Each row was made from one path, in order. Every step used is in the known rows, and no mark comes twice. Write each row's path.
Known rows
L > D > E > P > V > M: [ 0.91  0.74  5.07  1.49 -4.86 -3.35  0.44 -1.16  2.79  1.50 -0.53  2.30
 -2.55 -1.03 -1.72 -3.58  3.11 -2.87 -0.02 -1.81]
L > P > V > M > E: [ 2.62  0.79  3.76  2.36 -6.18 -1.77  0.55 -1.61 -0.57  2.25  0.05  1.80
 -2.43  0.79 -0.45 -2.80 -2.66 -2.39 -0.88  2.73]
V > G > E: [-0.17 -1.06  1.29 -0.84 -5.04 -4.42 -2.39  0.68 -2.50  2.37 -1.12  2.63
 -3.71 -4.95  0.06 -0.65 -1.04 -3.42  5.09 -0.28]
G > V > M > E: [-0.75 -1.68  3.61  1.50 -5.12 -4.49  0.75 -1.25  0.17  1.48  0.73  3.98
 -3.95 -3.25 -1.26 -2.97 -1.75 -3.19  0.14 -0.26]
P > V > D > E: [-0.27  0.35  3.32  0.53 -3.97 -2.00  0.02  4.18  0.44  3.76  1.67  2.95
 -1.13 -2.22  0.17 -3.36  1.92 -2.14  5.15 -1.37]
E > D > L > P: [-0.77  1.02  1.67  1.06 -3.76  0.62  2.51  3.18 -0.94  3.85  0.67  3.28
 -1.38  3.02 -1.55 -2.40  0.44 -0.60  5.09 -2.17]
L > P > V > G: [ 2.39 -0.05  2.51  1.11 -5.37 -1.51 -0.67  2.05 -0.52  2.50 -1.75  1.86
 -2.44 -1.98 -0.16 -0.90 -2.88 -1.51  3.48  2.23]
L > D > E > P > V: [ 1.09  0.59  3.99  0.75 -4.79 -1.39 -0.77  0.93  1.64  2.30 -0.21  2.55
 -1.99 -1.34 -2.54 -3.63  3.94 -1.71  1.87 -0.95]
M > V > D > E > P: [ 0.33  0.23  4.14 -0.23 -5.57 -3.81  1.02  1.74  2.79  3.68  1.65  3.84
 -2.09 -1.45 -1.41 -2.92  3.33 -2.09  3.76 -2.42]
G > V > M > E > P: [ 0.04 -1.34  4.89  2.38 -6.54 -4.65  0.89 -2.55  2.14  0.53  0.56  4.42
 -4.55 -1.20 -1.88 -2.62 -1.21 -3.21 -1.38 -0.66]
D > L: [-2.64 -0.67  1.11  0.56 -3.55 -1.15  2.37  2.91 -0.99  4.01 -0.28  3.29
 -4.61 -2.26 -1.60 -2.23  0.25 -2.04  4.82 -2.92]
V > M > E > D > L > P: [-0.46  2.16  3.06  1.80 -4.07 -2.10  3.30 -0.70 -0.40  2.24  1.13  2.00
 -1.43  4.30 -1.04 -2.65 -1.31 -1.69  0.28 -1.07]
M > E > D > L > P: [-0.33  2.03  2.07  1.27 -3.93 -0.23  1.98  1.56 -1.65  2.94  1.45  2.29
 -0.99  4.19 -1.69 -2.68 -0.59 -0.50  2.15 -0.10]
E > D > L > P > V > G: [-0.70  2.07  2.44  1.17 -3.61 -0.50  3.21  3.32  0.23  1.71 -0.81  2.49
  0.07  1.76  0.58 -1.54 -2.10 -0.34  2.80  1.71]
G > V > D > E: [-1.86 -1.70  4.05  0.71 -3.40 -2.58 -0.81  4.05  0.74  3.44  2.57  3.87
 -1.03 -3.79 -0.94 -3.64  2.58 -1.58  6.60 -3.04]
D > E > P > V: [ 0.54  0.16  3.94  1.23 -5.45 -1.43 -0.17  2.47  0.63  5.02  0.30  3.49
 -3.01 -1.52 -2.32 -3.32  3.02 -2.79  3.24 -1.37]
E > D > L > P > V > M: [-0.73  1.90  3.14  2.32 -4.62 -0.15  4.89  1.37  0.69  2.43  0.27  3.37
 -0.51  3.59  0.33 -3.20 -1.13 -1.35  1.27  0.45]
V > M: [ 0.27 -1.41  2.00  0.61 -4.81 -4.21  1.00  0.35 -0.23  3.47 -0.75  3.59
 -5.82 -2.42 -1.12 -1.52 -0.86 -3.99  3.38 -3.88]
M > V > G > E: [-0.23 -0.69  1.33 -1.48 -6.13 -4.80 -0.64 -0.23 -1.36  2.49 -1.13  3.51
 -2.80 -6.25  0.25 -1.81 -0.86 -2.75  3.24  2.31]
D > E > P: [ 0.40 -0.63  3.36  0.54 -4.58 -2.55 -0.96  2.06 -0.02  5.75  0.37  3.05
 -4.43 -1.59 -3.33 -2.51  3.50 -3.16  5.10 -4.78]
L > D: [ 1.07 -1.09  0.99 -0.41 -3.98 -2.30 -0.97  1.15 -0.28  1.28 -0.90  3.01
 -4.40 -2.52 -2.13 -1.77  1.13 -2.13  3.96 -2.40]
M > E > P > V: [ 1.78  0.64  3.03  1.56 -7.18 -1.92  0.50 -0.36  0.76  1.78 -0.12  3.90
 -4.34  0.24 -1.58 -2.16 -1.05 -2.73 -0.81  1.84]
D > E: [-0.49 -0.92  2.22 -0.17 -3.35 -2.44 -1.14  3.32 -1.78  6.71  0.72  2.43
 -3.90 -3.72 -2.71 -2.90  3.05 -3.04  6.56 -4.64]
V > D > E: [-0.23 -0.40  2.95 -0.24 -3.16 -3.27 -0.83  3.97 -0.27  4.44  1.90  2.54
 -2.51 -2.01 -1.00 -2.38  2.61 -2.43  6.88 -4.75]

Which path is each row?
[-0.67  0.66  3.59  2.69 -4.90  0.35  3.57  0.45  0.24  3.14 -0.57  2.16
 -1.89  0.43  0.07 -3.08 -1.50 -1.66  1.30  0.97]  D > L > P > V > M
[ 1.01  0.21  3.41  1.07 -7.55 -1.74 -0.66  0.17  1.10  0.20  1.08  4.92
 -1.78  0.23  1.26 -2.24  0.10 -2.56  2.62  2.23]  G > E > P > V > D
[-0.31  2.90  2.59  1.94 -4.71  1.10  3.05  1.78 -0.99  2.30  1.16  2.86
  0.37  4.10 -0.68 -3.42 -1.09 -0.21  0.41  3.15]  M > E > D > L > P > V
[ 0.85 -0.35  2.30  0.71 -5.14 -5.11  0.54 -1.39 -0.63  2.63 -0.06  2.53
 -5.48 -1.47 -1.32 -1.79 -1.72 -4.12  0.71 -2.22]  V > M > E
[-2.47  0.84  2.53  1.14 -4.25 -0.58  3.69  3.57  1.28  1.03  0.74  3.71
 -1.70 -0.80  1.21 -2.44 -0.96 -1.32  3.39  0.26]  P > V > D > L
[ 1.95  1.18  3.75  1.45 -6.79 -2.65  0.69  0.07  2.39 -0.50  1.09  3.80
 -2.84  1.78  0.06 -1.53 -1.69 -2.16 -0.38  1.57]  M > E > P > V > D
[-1.10  2.10  3.98  2.02 -5.94 -1.57  3.39  0.72  2.64 -0.66  1.30  3.17
 -1.95  2.54  0.30 -2.30 -1.43 -1.33 -0.77  1.80]  M > E > P > V > D > L
[ 2.41 -0.39  2.41  1.73 -5.87  0.92 -0.28  2.09 -1.18  3.98 -0.44  3.06
 -2.57 -0.44 -1.15 -2.62 -1.17 -1.45  3.77  1.69]  L > P > V
[ 1.70  0.65  4.37  1.39 -4.18  0.00 -0.91  3.68 -0.07  4.20  1.94  1.82
  0.32  0.09 -0.09 -3.46  1.62 -0.93  5.33  0.14]  L > P > V > D > E
[-0.70  0.58  2.70  0.76 -4.99 -0.32  3.45  2.00  1.21  2.42  1.12  2.79
 -0.59  0.29  0.05 -2.95 -0.32  0.27  3.76  0.99]  M > V > D > L > P
[ 1.12 -0.31  3.45  0.10 -4.17 -2.70 -1.80  0.78  1.05  2.89  0.06  2.11
 -3.38 -1.16 -3.58 -2.64  4.62 -2.05  3.68 -4.15]  L > D > E > P
[ 0.12 -0.57  2.28 -0.53 -2.74 -2.48 -1.96  2.11 -1.03  3.77  0.14  1.63
 -2.97 -3.40 -2.96 -3.21  4.26 -2.09  5.24 -4.14]  L > D > E
[-0.61  0.58  2.63  2.12 -4.67  2.14  2.33  2.57 -0.82  3.67 -0.23  2.58
 -1.58  0.21 -0.75 -3.28 -0.78 -0.53  3.32  1.96]  D > L > P > V
[ 1.38  0.07  3.44  1.25 -6.66 -1.93  1.15  1.82  2.94  0.42  0.38  4.85
 -3.16  0.80  0.19 -1.39 -0.87 -2.26  2.40 -0.12]  E > P > V > D
[-4.05  0.48  3.49  1.81 -3.73 -3.54  4.46  0.14  0.96  0.71  1.62  4.56
 -1.24  0.30 -0.52 -3.84 -0.87 -1.94 -0.28 -0.75]  G > V > M > E > D > L
[ 0.31 -0.87  1.24 -1.24 -5.07 -5.21  1.28  1.37  0.41  2.89 -1.93  3.33
 -4.24 -5.67 -0.79 -0.83 -1.53 -2.54  2.97 -0.07]  M > V > G
[-1.48  1.06  3.65  1.83 -5.70 -0.82  3.80  2.24  3.06  0.23  0.55  4.20
 -2.43  1.36  0.60 -2.09 -0.55 -1.28  2.10 -0.18]  E > P > V > D > L
[-0.74  0.79  2.83  1.74 -4.08 -0.15  2.16  2.45 -0.20  2.18 -1.54  1.20
 -1.51 -1.28  0.16 -1.58 -2.52 -0.61  2.89  2.25]  D > L > P > V > G
[-1.04 -2.58  3.27  1.58 -4.72 -3.72  1.21  0.32  0.60  2.36 -0.04  4.95
 -4.22 -4.24 -0.99 -2.79 -0.87 -3.21  3.01 -2.01]  G > V > M
[-2.69  0.76  0.78  0.14 -3.25 -1.34  3.63  3.73 -0.51  3.32  0.40  4.42
 -2.88  0.82 -1.35 -2.25  0.81 -1.97  4.80 -3.51]  E > D > L
[-1.03 -2.20  2.82  0.87 -4.64 -2.42  0.09  2.95  1.38  0.88  1.41  5.21
 -2.65 -2.84 -0.20 -2.28 -0.66 -1.67  5.33 -1.37]  G > V > D
[-2.15  1.73  1.18  0.22 -3.42 -2.27  3.13  2.02 -1.00  2.50  1.26  3.49
 -2.47  1.74 -1.43 -2.41 -0.17 -1.72  2.27 -1.83]  M > E > D > L
[-2.44  1.84  2.15  0.89 -3.52 -4.24  4.36 -0.10  0.06  1.73  0.85  3.26
 -2.88  2.04 -0.64 -2.30 -1.02 -2.83  0.19 -2.72]  V > M > E > D > L
[-0.09  0.16  1.00 -1.24 -4.65 -4.71 -1.25  1.66 -2.05  1.87 -0.42  3.86
 -2.11 -1.92  0.34 -0.70 -0.59 -3.25  4.96 -0.77]  V > G > E > D
[ 0.80 -0.18  2.66  1.02 -7.96 -0.92 -1.09 -0.40 -0.50  2.29 -0.16  4.92
 -3.07 -1.46 -0.54 -2.66  0.51 -3.19  1.94  2.39]  G > E > P > V
[-0.16 -0.04  0.68 -0.65 -5.33 -2.35 -1.02  1.71 -2.64  3.21  0.90  5.21
 -2.29 -0.63 -0.60 -2.39  1.15 -3.07  5.44 -1.15]  G > E > D
[ 1.82  0.79  3.35  1.01 -6.57 -4.43  0.12 -0.33  1.31  0.34 -1.38  2.59
 -4.01 -1.18 -0.58 -0.45 -2.92 -2.80 -1.14  2.06]  M > E > P > V > G
